What can hang from each mark:
J: D
N: K
E: V
V: E M
B: K
X: K
K: B M N X
M: K V
D: B J

Each row was made from one small tree. The marks that hang from a mark follow it in brackets, in alphabetical order. Every link used is in the known rows. Write each row's tree.
Known rows:
B[K]: [ -5.3 -15.3 -22.9  -7.5 -16.1 -13.6 -25.5   4.5  22.7 -30.1  10.2  -8.6
 -33.0   7.3  28.6  -9.2 -11.2  -5.1  17.1  27.7  -7.1   0.4 -12.6   3.1
   2.9]
E[V[M[K[B N X]]]]: [ 10.3  28.1  17.8   6.8  -7.1  -7.6   7.7 -13.9   6.2  -8.2  20.3   2.2
  10.9  12.0 -18.9  15.6  35.2  -5.5   1.7 -19.9   9.0  19.8  -0.6  15.6
   0.8]
D[J]: [  4.6  16.0 -23.7 -10.7 -34.3  13.1 -18.6 -22.6   5.2  -5.1   9.4  -9.4
  15.7   4.5   3.7   8.4  23.3  -4.4  -8.6  36.1   2.8 -18.8  -3.8  13.3
 -15.7]
N[K[M]]: [-13.2 -10.7  -6.5 -13.1  17.5   0.7  15.7  28.2   7.2 -25.2   8.5 -21.2
  15.4  18.6  10.7 -12.5  -5.4  30.7   3.7  12.6  -5.7  -1.1  10.4   6.7
  -3.5]
D[B[K[M X]] J]: [-11.2 -27.7  -4.7 -12.4   9.4  30.4 -47.5  -1.0 -16.0  32.6 -40.1 -26.6
   4.9 -32.5 -16.4 -46.7 -15.7 -34.9 -14.5   4.6 -57.8 -48.3  10.0  14.2
   4.8]
M[K[B N X] V[E]]: [ 29.8  20.6   2.9  28.2 -12.8 -24.7   4.9   9.1 -18.6  21.4   9.3  29.0
   9.0  -7.7 -24.6   1.1  23.9   5.0  -6.6  -2.9  31.2  24.0   4.8  -2.0
  10.7]
V[M]: [ -2.3  19.2  -4.7  -6.9  -9.6  -2.3   3.7 -17.5  23.4 -27.2  11.2   3.0
 -15.5  17.6  21.8  37.4  19.3  11.2  27.3   1.9   4.0   6.3  -9.6  -8.2
 -21.0]
J[D[B[K[M N]]]]: [-31.1 -48.8  23.4 -19.8  17.1  14.0   2.7  12.5   2.5  45.3 -20.4 -11.8
 -12.0 -31.8  16.7 -10.2 -42.9 -39.7   5.1 -26.5 -41.7 -11.7 -28.5 -30.2
 -26.1]
N[K[X]]: [  5.5 -16.2 -15.4   3.5   2.4  -6.6 -12.2   4.6  -7.3 -49.5  16.9 -12.2
  -1.4  25.6   7.1 -22.5  21.0  27.6   9.3  35.9   3.9  -5.5  15.6  33.1
  26.7]
V[E M[K[N]]]: [  5.1  41.3  13.7  10.2  -2.6 -22.5  17.3 -13.3  19.6 -14.5  12.2  15.5
  -4.5  25.7   1.5  21.0   7.3  13.7  28.4 -14.6   3.7  48.9 -13.8  -5.9
 -30.0]
M[K]: [  2.9  -3.5 -22.4 -14.2 -48.1 -22.3 -18.7  10.1   1.7 -28.3  28.6   5.2
   5.8  17.7  13.0  19.2   8.8   4.0  20.5  32.6  12.9  23.9 -10.3  -8.2
  -5.3]
B[K[M[V] N X]]: [-15.0   0.5  18.2  30.2  30.6  11.2  -2.9   7.7 -12.8  -7.4 -16.0 -22.1
 -25.5 -30.5  19.4 -33.0 -45.3 -14.9 -32.7 -21.7  -6.8 -10.5  22.4  15.8
  30.9]
D[B[K[N]] J]: [ -2.7   0.4  11.5   0.8 -13.4   1.8 -37.1 -20.0  -2.3  19.7 -18.1 -27.5
  -2.0 -25.5 -13.2 -32.5  -6.3 -55.6 -17.4   5.3 -34.2 -15.8  -5.8  11.3
 -41.7]
E[V[M[K[X]]]]: [  8.9  23.0   1.7  -0.5 -22.7  -5.1  -2.1 -32.1   7.0 -50.5   9.5  11.6
   6.0  43.7  -7.5  18.2  25.3   2.2  12.3   6.6   0.5  16.2   8.2  24.3
  26.8]
K[M[V] N X]: [ -0.3  17.2  19.4  30.1  26.5  26.0  11.1   1.8 -25.0   8.2  -7.8 -13.8
  -0.1 -29.8  23.8  -6.1 -27.6  -5.4 -41.6 -24.1  16.5 -10.6  29.4   8.6
  24.8]
N[K[B]]: [ 10.4 -14.6 -23.5 -17.2 -13.8 -25.3   1.6  24.6  12.6 -10.7  28.3  -3.2
  11.7  20.0  -5.0   1.2  40.2  25.5  27.1  34.6   8.9   4.1  -8.9   5.1
 -19.5]
X[K]: [ -1.4   4.1 -18.0 -27.4 -14.1   3.5 -18.5 -16.7   5.2 -24.0  32.1 -14.6
 -13.3   9.0   1.9  22.5   2.3  10.6  -2.0  14.7  35.8  -1.0 -11.2  -7.0
 -31.8]
X[K[M[V] N]]: [-13.8  35.2  22.1   3.2  19.9  18.8  11.9 -10.3 -11.9   1.0   8.5 -32.5
   4.7 -22.8  -1.0  12.1 -36.0  -9.2 -49.7 -36.7  40.4  -4.9  13.7 -11.4
 -30.1]
E[V[M]]: [  9.3  31.2   8.6  -6.6  -8.2   9.9  23.6 -41.6  32.4 -36.6   4.6  10.6
   8.2  34.5   4.4  38.2  29.2  -3.0   2.4   1.9  10.9   7.9  -1.2   5.9
  -6.1]
J[D[B]]: [ -4.3 -44.8  -5.7 -33.3 -29.1   5.8  -1.6 -14.6  -2.8  31.4  -7.4  23.5
   5.1  -3.9   6.4  30.9  16.1 -23.6  28.5  14.9  -2.3  -7.3 -30.6 -27.6
 -24.9]
N[K[B M[V[E]] X]]: [ 17.1  -4.2  -7.1  14.5  29.9  -1.1  29.8  21.8 -10.3  15.8 -13.9  17.6
  23.9  10.5 -32.8 -21.6  22.8  42.4  -4.3  -0.6   4.9  -6.4  20.5   5.4
  27.3]

Which tree is each row?
[ 30.3   8.5 -21.0   9.7 -28.6 -32.0   1.2   4.8 -13.7  12.0   3.1  40.7
  14.6   7.5 -29.8   9.9  40.2  15.8  11.2  21.7  21.5  14.9   3.8  -7.3
  25.9]
M[K[B X] V[E]]
[  9.2  26.9  -9.3  -5.6 -21.6 -25.5  14.8 -11.5  25.3 -24.3   6.7  28.5
   2.9  44.1  -3.0  35.1  20.4  23.7  44.6   5.7  -2.6  36.5 -17.3 -13.7
 -18.4]
V[E M[K]]
[-24.0 -29.4  30.7   2.6   9.3   3.6  17.3   1.4  -9.3  44.5 -36.1   0.2
  -3.7 -38.0   2.8  -4.9 -36.2 -42.5  -8.8 -36.2 -25.4  -8.8 -15.2 -28.6
 -15.8]
J[D[B[K[M[V] N]]]]
[-23.2  -6.3   6.0  -0.1  28.5   6.3  -8.3  28.3  15.2  -1.6   7.2 -28.1
 -21.1 -21.9  37.8 -24.9 -50.3 -11.3 -15.2  -9.5 -14.3  -3.8  -1.8  -1.4
  -7.3]
B[K[M N]]
[  2.8  -0.3  -1.4   9.6 -19.9 -11.6 -21.6   8.6 -18.9 -22.3  27.8 -11.1
  -9.1  -3.1  15.4  -9.1  -7.3  -2.7  -5.8   7.4  16.0  18.3   7.1  15.5
  13.3]
M[K[N X]]
[ 13.1  10.5 -18.5  -4.4 -12.6 -22.8  -3.0   0.1   8.5   9.1  10.3  34.0
  -3.7  24.2 -22.7  21.8  45.6  31.8  45.9   3.0 -10.0  15.5 -15.1  -6.2
   0.3]
V[E M[K[B X]]]
[  7.3  -2.6 -11.5   3.6   3.4  18.9   2.6  18.2 -17.2  34.1  -6.7   3.8
   6.4 -28.3   2.3   3.0   9.9   6.5 -18.1  -1.8  16.3 -24.1  15.5  -5.8
  26.2]
K[B M[V] X]
[ 18.5  14.5 -11.8  -3.8   6.1   7.2  31.0  19.3   7.6  47.1 -12.7  29.8
  19.1  -2.5 -12.3  19.0  17.0  19.6  -9.4  -6.1  16.9  -2.0   0.0 -32.0
  -0.9]
K[B M[V[E]]]
[ 12.9   3.1   0.4  23.0  35.4  10.0  33.9   9.3 -15.6 -17.9 -19.5   9.8
  21.3  22.6 -13.8 -24.0   3.5  43.4 -11.7   3.6   3.0   4.9  31.7  20.4
  38.3]
N[K[M[V[E]] X]]
[  5.4  38.0  12.2  -0.7  32.5   9.6  28.2   3.9   0.1  46.3   4.2   0.1
  12.9 -20.1 -35.4  14.2  -9.1  15.8 -36.1 -37.2  43.2  -0.6   0.8 -28.4
 -38.9]
X[K[B M[V[E]] N]]
[-16.2 -68.3 -10.5 -14.9 -16.4  -2.5 -28.9 -11.8  -9.6  14.3 -17.1  10.7
 -26.1  -7.0   5.4  -9.2  -4.3 -24.4  29.6  16.6 -33.4 -19.9 -27.2  -8.6
   9.0]
J[D[B[K[X]]]]
[ -4.0 -30.6 -16.7 -14.1  22.6   7.1  -1.4  42.3  -6.4  10.2   7.9 -15.2
  12.2   0.7  -5.0 -25.8  16.9  34.1   7.5  11.5 -10.8 -23.0  12.4  10.9
  16.3]
N[K[B M X]]
[  8.0  35.8  22.9  16.3  -3.6   0.0   5.7 -29.8   6.6 -43.5  16.9  -3.9
   6.7  21.9  -1.1  10.8   8.7  -7.2 -10.3 -16.9   8.0  25.0  11.4  26.4
   9.6]
E[V[M[K[N X]]]]
[ 13.9  22.8  -2.1   6.9  10.0  15.9  32.7   5.2   2.5  14.3 -22.3  24.5
  14.3   7.5   2.5  16.4  -9.7  17.9 -17.0  -4.1  16.7   4.3   8.6 -14.9
   6.8]
K[M[V[E]]]
[  5.5  27.3   1.9  -6.4  16.9  17.4  19.9 -13.0  -0.4   7.7  -4.4   4.7
   9.4   5.5 -21.4  20.4 -17.9  24.8 -24.2 -15.0  35.4   0.8   8.1 -20.4
 -14.2]
X[K[M[V[E]]]]
[-16.7 -44.6   9.5 -17.3 -11.1 -10.4 -13.5  -9.0   3.0  24.3  -5.8   0.3
 -23.0 -20.8  11.1  -2.7 -20.9 -40.5  20.1  -4.2 -24.4   0.1 -37.8 -19.7
 -28.4]
J[D[B[K[N]]]]
[-32.1 -57.8  19.3 -10.2  25.5  24.0  -9.2   4.8 -18.1  44.8 -24.2  -8.0
 -18.0 -40.8  14.8 -30.7 -43.2 -28.7   2.0 -27.6 -42.5 -26.3 -15.6 -10.6
   1.7]
J[D[B[K[M N X]]]]
[  1.5 -23.7 -10.3  -3.0 -17.6   6.2 -58.2 -22.6 -14.3  12.5 -28.7 -13.6
  -7.6 -18.6 -19.8 -37.5   7.7 -38.6  -1.6  27.9 -41.6 -37.2   3.1  27.2
   1.2]
D[B[K[X]] J]
[  6.6  43.7  27.0   5.6 -16.8 -12.7  15.8 -28.9  19.8 -45.4  19.7  -2.0
  16.1  33.2  -1.8  25.2   6.9 -12.8  -4.3 -16.8  11.6  37.1  -3.1  11.9
 -21.5]
E[V[M[K[N]]]]
[-21.7 -30.1 -16.5  -2.8  19.5  15.2 -27.6  23.8   5.1 -13.8  -1.5 -19.2
 -28.4 -13.2  25.2 -32.1 -35.7   2.5  -1.6  10.3 -24.7 -26.0   9.0   9.8
  35.0]
B[K[M X]]
[-18.1 -55.4  -8.6 -30.6 -28.5 -11.4 -18.0  -9.0   6.5  18.0 -11.9  17.2
 -16.6  -3.3   6.4   6.2  -2.5 -29.7  37.8  16.9 -30.0 -10.7 -35.9 -27.4
 -17.8]
J[D[B[K]]]
[ 15.8  15.9  12.7  21.4  38.2  18.4  28.7  16.2  -9.3  56.1 -15.1  11.0
   8.4 -28.2  -9.3  -2.3   0.0  10.1 -33.8 -26.3  17.8  -3.8  10.1  -9.0
   8.4]
K[B M[V[E]] N X]
[-11.3  -9.3  -4.0  17.8   9.9   9.2 -10.3   8.7  -9.9 -10.9 -22.7 -11.6
 -20.9 -14.2  15.8 -25.3 -29.5  -2.4 -14.8  -2.2 -10.2 -22.5  19.3  13.9
  46.5]
B[K[M[V] X]]
[  7.9  30.9  12.6  17.0 -39.2 -28.5   5.9  -2.3  -9.4 -24.5  21.0   0.5
   5.4  -2.5  11.0  16.8  -2.3 -14.5 -13.9  -1.2  35.4  30.9   5.1  -0.7
  -5.1]
M[K[N] V]
[ 12.7  23.9   5.5   8.5   7.8 -20.7   2.9   0.3   4.1  17.1  16.8  20.8
 -10.9   8.2 -16.8  11.7  31.5  17.6  30.3 -13.2   1.9  24.1  -8.7  -6.6
 -15.2]
V[E M[K[B N X]]]
[-10.0 -20.0 -10.4  -1.5  25.1  13.0  -1.7  22.1  -8.3 -27.8  10.2 -24.0
   6.5  12.0   7.9 -27.4  -9.4  32.3   1.8  11.0 -13.0 -17.9  22.8  27.6
  27.8]
N[K[M X]]
[-13.7   9.4  16.4  25.2  18.0   1.2   8.8  11.5   1.0  -2.6 -10.5 -22.4
 -16.5 -21.7  25.9 -16.2 -43.8 -20.5 -29.1 -22.3  -2.7  -2.9   9.3  -2.0
  -0.1]
B[K[M[V] N]]
[ 14.4  15.4  -5.5 -10.0 -24.6 -12.4  -2.8 -14.4  10.6 -16.9  10.0  14.6
  12.1  28.1 -25.8  23.8  46.7   5.7  19.5   4.1   2.3  11.8  -4.6   8.5
  14.9]
E[V[M[K[B X]]]]
